Known rows, with every step that occurs:
X/Y/U: [ -2  12  -1   3   7   7  -3  13  -1   5 -24 -10   6  26  -4  -1  -2  -5
  15   6  13  -2  -4   0  -1   6  16   0   2   4  -7   0  -3]
B/P/C/X/Y: [  6  10  -1  22  32 -16  -9  -2  -4   0  -9   0   7   3   4   4  -2  16
   7   1  20  -6  -6  -7 -10   1  -4   0   9 -31  13   2 -14]
C/X/Y/N/B/V: [  6  14   0   5   6 -12 -17   3  -2  -3 -38 -13  -3   9   7   3 -10   2
   4   6  31   8  -4 -16 -20  18  22   1   2 -19  -1  17  -9]
U/Y: [  2   5   1   1   2   3  -6   3  -1   5 -16  -7   3   9   3   6   1  -2
  -3  -5  10   2   1  -5 -11  -2  -7  -1   4  -1   1   6  -1]
P/B/V: [  4  -2   2  11  -4  -8 -15  -5   3  -3  16 -12   4  -8  10  -5   4   9
  -3   1   6   8   3  -5   2   3  12   7  22  -7   8   7  -8]
A/Y: [ 1 14  2 -1  9  0  0 13 -1 -4 10  5 -3  0 10  2 -2 -2 -2 -1 28 -2  2 -4
  2  1  1 -2  7  1  3 -2  0]
D/Y/X/C/P: [ -2  20  -3  13   9   4 -15  13   3   9  -2  -4   3   8 -24   8  -7   7
   5   2   2 -11  -7 -19  -9  -9  -3  -5 -16  18   0  -3  29]
G/L/J: [  5   4  -1   4  -7   0  -2   5  -4   0  14   1  -1   8 -16   3  -3  -3
 -11  -1  11  -9   2   2  33   2   9  12   8  17  -2   0  -7]
P/C/X: [  7  -2  -1  17  30  -4  -4  -7   4  -9  -9 -10  -2  -2  -4   9   5  11
  -5  -1   0  -6  -3  -7   7   2  -5   1   0 -23  10   1   6]
X/C/P/B/V: [  1   4   2  11   8  -9 -26  -9   2   7  13  -5   2 -16   6  13   0  22
   7  -3  23   1  -2 -12 -11  -8  -4   3  22 -14   7  13  -2]
B/P/C/X: [  5  -2  -2  23  26 -17  -3  -5   1  -8  11   2   9 -10   7   8   1  17
  -2   1  10  -1  -4 -10   2   7  -1   3   5 -19   9   0  -7]
Y/D: [ -3  -8  -1   3  -5   4  10   5   1  -4   1   3  -4  16   4   2   4   0
   1   1   2   3  -1  -3  15 -11  19   4  -3  19  -6  -3   2]
V/B/P: [ -2   7  -3   8   4 -12   8  -9  -6   9  18  10  17  -7  18   1  -8   8
  -6   2  24  -7  -1  -4   0  -3   0   3   5  -1  10   2 -11]
M/J: [ -2  -2  -1   0 -12   3  -3  -3   1  -9   8   3  -5  -5 -16  -1   3  -1
  -7  -2  12  -5  -2  -7  12   4   5   3   8  11   3 -15  -2]
Y/N: [ -3   0  -1   4   3   3   9   6   1   1 -15  -7  -2  13   5   5   1  -4
   1   1  -1   4  -2  -3 -12  11  24   6  -4 -24  -9  -2   3]
P/B: [  3  -1   0  13   3   2  -3  -1   3  -2   3  -8  -3   2  -5  -1   5   5
  -4  -1  -4  -1   0  -5   3  -2   8   5  13 -11   6   8  -1]
M/J/L: [  1   2  -3   2 -25   4  -6 -11  -3  -4  20   8   3   1 -11  -5   2   0
  -1   1  -4  -8  -4   3   4   5  10  -1  15   3  10 -18   6]
V/B/P/C/X/Y/A: [  4  13  -4  27  47 -14   1  -3  -5   2 -15 -14  -6  21  17   5  -5  10
  -2   5  32 -19  -8 -11  -1  -4  11   2   7 -58  24   2 -12]
M/J/L/G: [ -1   0  -4  -1 -37   7  -6  -5  -6   4  20   1   8   2 -10  -7   1  -2
  -1  -2   2  -3  -3   1  20   6  18 -11  22 -20  -4 -15  21]
V/B/P/C/X/Y/D: [  4   9  -4  26  34 -11   8  -6  -5   2  -8  -1   7  19  15   8  -3  20
   0   2  36 -16  -8 -11  11 -16  11   5   8 -20  19   2 -10]
L/J: [  3   1  -1   2 -20   4   1   4  -2   1   0  -8   2  -1 -12   2  -2  -3
   1  -2   8   2   3  -5  26   1   8   9   4  33  -3   5   0]
U/G: [ 2 -5  1 -3  4  1 -6  3 -2  2 -2 -3  3  5  8  6  3  0 -2 -8  9  3 -1 16
 -1 -4 -5 -1  4 -6  4  9 -1]
V/B/P/C/X/Y/U: [  4  16  -4  26  40 -10   1  -3  -3   5 -15 -10  21  18   9   9  -6  15
   4   6  34 -15  -9 -11   7   5  12   4   7 -21  14   3  -7]
U/G/L: [  4  -3   1  -1  16  -3  -8   4  -3   1  13   6  -1  14   4   7   1   0
 -14  -8  12  -8  -1  22   8  -4  -4   3   7 -21   5   5  -8]
L/J/M: [  7   4  -3   6  -9   7  -3  10  -6  10   6  -4   4   6  -6   1   4  -3
  -9  -4   6  -1   1  -1  18   0  25   3   1  23   2 -13   6]
X/C: [  2   5   2  -3   0   2 -11   4  -2   5  -4   1   3  -4  -4   9  -3   2
  10  -1  14  -4  -3   6  -3  -5  -5  -2   2  -8   3  -6   5]
B/P/C/X/Y/U: [  4   9  -3  25  34 -10  -6   6  -1  -2 -13  -8  16  15   3   7  -1  12
  13   7  22  -3  -8 -10   1  13  16   3   7 -13   2   1 -10]
N/B/P/C: [  6   1  -1  17  20 -19  -1  -1  -1  -9  16   5  13  -2  -4   4  -1   0
  -9  -2  10   6  -4 -16   2  11  18   3   2  16   4   0 -19]
A/Y/D: [-1  6  1  2  4  5 10 17  0 -9 12  7 -7 16 14  3  1 -2 -1  0 31  2  1 -7
 16 -9 19  3  6 19 -4 -5  2]
D/Y: [  4   8  -1   9  -6   1  -4   8   2   4   8  -9  -2   0 -13 -14   1   0
  -3  -1 -16  -8   0  -8   4   2  -5  -4 -13  -9   1  -6   7]
V/B/P/C/X: [  6   6  -3  24  34 -17   4 -15  -2  -1  11  -1  14  -9  13   9  -3  20
 -11   1  22 -13  -4 -10   7  -1  -5   4   5 -25  21   3  -5]
N/Y/X/C/P/B: [  2  16   0  16  16   4 -17  13  -3   1 -10   2   1  21 -21  21  -7   7
  -1   0  17  -9  -8 -28 -38  -7   2  -1  14  29   6  16  29]
B/P/C/X/Y/A: [  3   6  -2  25  40 -14  -6   6  -2  -4 -15 -12 -11  18  12   3   0   6
   6   5  20  -6  -8 -10  -6   4  14   0   8 -51  12   0 -14]

Rows:
[ -2  15   1   2  11   3   8  20  -1  -3  -3  -2  -5  14  15   6  -2  -5
  -1   0  28   2   1  -7 -10  13  24   4   5 -23  -5  -4   4] -> A/Y/N
[  3  12  -1   2   1   3  -2  18  -4  -6 -10   2   6  29 -13   4  -7 -11
  -7   5   3  -1  -3 -18 -27   5   8  -2   2  45   0   1  25] -> N/Y/X
[  3  -2  -1   2  -8   3   8  14  -5  -7  -1   6  -3  27   0   2   0  -5
  -5   0   6  -2  -3 -18 -11  -5  13  -1   2  30  -6   1  10] -> N/Y/D
[ -6  11  -1   4  15   3 -11   5   0   5 -10   4   4   7 -13  21  -7   7
   9   3  17  -3  -6  -9 -14 -11  -1   0  -4  28  -1   4  22] -> Y/X/C/P
[ 11  12   1  17  31 -14 -16   1   1  -7 -35 -22  -1  16   3   7  -4   4
   0   2  25   5  -5 -18 -15  19  27   4   5 -33   6   8  -9] -> P/C/X/Y/N/B/V
[ 1  9  2  0 12  6 -4 25  1 -5  3 -6  9 19 16 10  2 -6  1 -4 39  5 -1 10
 12  8 15  1  9 13 -4  6  3] -> A/Y/U/G
[  1   3  -2   9   6   4  -1   4  -2  -3 -29  -1 -13  20   3   3  -2   9
  10   3  19  -5  -6  -5   5 -15   5  -1   0  -4   1   8   2] -> C/X/Y/D
[  3   0  -2  25  27 -11   2   3  -3  -4  -7   1   3  19  10   6   2  16
   8   2  24  -3  -7 -10   5  -9  14   4   6 -14   6   0 -12] -> B/P/C/X/Y/D
[ -3   0  -1  16  13  -1  -5  -8   4   2   4  -1  -8  -3  -5   8   4  16
  -3  -4   0  -4  -2 -17  -8  -7  -2   3  10  -8   2  21   0] -> C/P/B
[ -1  11   0   1   5   6 -10  12  -1   1 -11  -3   9  14 -11  12  -6  -4
   9   5  15   0  -5   3  -4  -5  10   1  -1  26   2  -9  22] -> Y/X/C
[  0  24   2  -1  13   7 -10  24  -2  -3  -1   3   6  14  -2  13  -9  -6
   7   4  42  -1  -2  -1  -1  -3   9   0   8  26   6 -11  22] -> A/Y/X/C
[  7  16  -3  23  40 -15  -2 -11  -6   8  -9  -3  11   4  11   7  -7  20
  -2   1  32 -19  -6  -8  -5  -6  -8   1  10 -40  24   4 -11] -> V/B/P/C/X/Y
[  2  18  -1  24   7  -4 -30   8   6   7  16 -16   6   0 -15   2  -3  16
   3   3   7  -3  -4 -22  -7  -6   7   2   5  12   7   4  21] -> D/Y/X/C/P/B/V
[ -1   0   0  14   7 -11 -16 -12   4   2  17  -5  -1 -13   9   4   3  20
  -3  -1   8   4   1 -17  -8  -2   1   5  19  -5   4  19  -7] -> C/P/B/V
[-2 14  1  2  9  6  2 21  2 -6  6 -3  7 14  8  4 -1 -6  4  5 29  2  0 -7
 13 13 21  2  5 19 -8 -3  4] -> A/Y/U
[  9  12  -1  19  38  -4  -5   5   0  -6 -49 -17  -8  26 -12  11  -4   0
  -2  -1  16  -3  -8 -17 -15  14  24   2  -4 -37   5  10  -2] -> P/C/X/Y/N/B
[  2  16   1   2   7   9 -15  15  -2   6 -28  -9  12  22  -8  19  -5  -5
   6   1  24   3  -4  -3 -15  -7   2   1   3  25   4  -3  21] -> U/Y/X/C
[-1 20  0  3 12  5  1 21  1 -8  3  1  4 17  2  5 -5 -8 -3  6 29  3  1 -7
  1  2 15  2  6 34  3 -6 16] -> A/Y/X
[  0   8  -2  13  -5   6  -2  17   5   2   3 -16   6  14 -15 -12   2  -4
   2   5 -14  -5  -3 -11  16  13  16  -1 -16   9 -10  -8  10] -> D/Y/U
[ -5  26   1   2  23   4 -11  18  -1   1   1  10   1   8  -1  23 -10   5
   7   2  45  -4  -4 -14 -12  -9   0  -2   5  29   1   2  23] -> A/Y/X/C/P
[  9   3   0  16  39   3 -14  10   2  -2 -33 -23   7  31  -2  14   6   6
   7  -4  20  -6  -8  10   5   4   6   1   6 -26   8  10   2] -> P/C/X/Y/U/G
[  4  16   1  12   9  -6 -28  10  -2   1   3  -2   9  12  -8  16  -8  11
   1   3  26  -1  -5 -29 -38  -2   4   1  22  33   7  13  23] -> N/Y/X/C/P/B/V
[  6   2  -3  26  29 -18   3   2   1 -12 -10  -3   8   3   3  13  -3   6
  -8   1  16   8  -7 -23  -8  24  31   7  -3 -17  -2   8  -9] -> Y/N/B/P/C/X
[  1  14  -3  13  -1   5  -3  16   4   0   1 -12   4  17 -20 -11  -3  -6
  -5   5 -15  -4  -2 -10   5   2  11  -1 -15  25   1  -9  23] -> D/Y/X
[  3   3  -2  10  -1   7  -7  20   5   3   2 -20  10  20  -6  -6   6  -4
   0  -4  -5  -3  -3   6  15   9  11  -2 -12   3  -7   1   9] -> D/Y/U/G
[  7  16  -1  25  37 -18   3  15   0 -16   1   1   5   4  12  15  -5   5
 -10   1  42   6  -4 -26  -5  25  32   5   5 -16   2   6  -9] -> A/Y/N/B/P/C/X
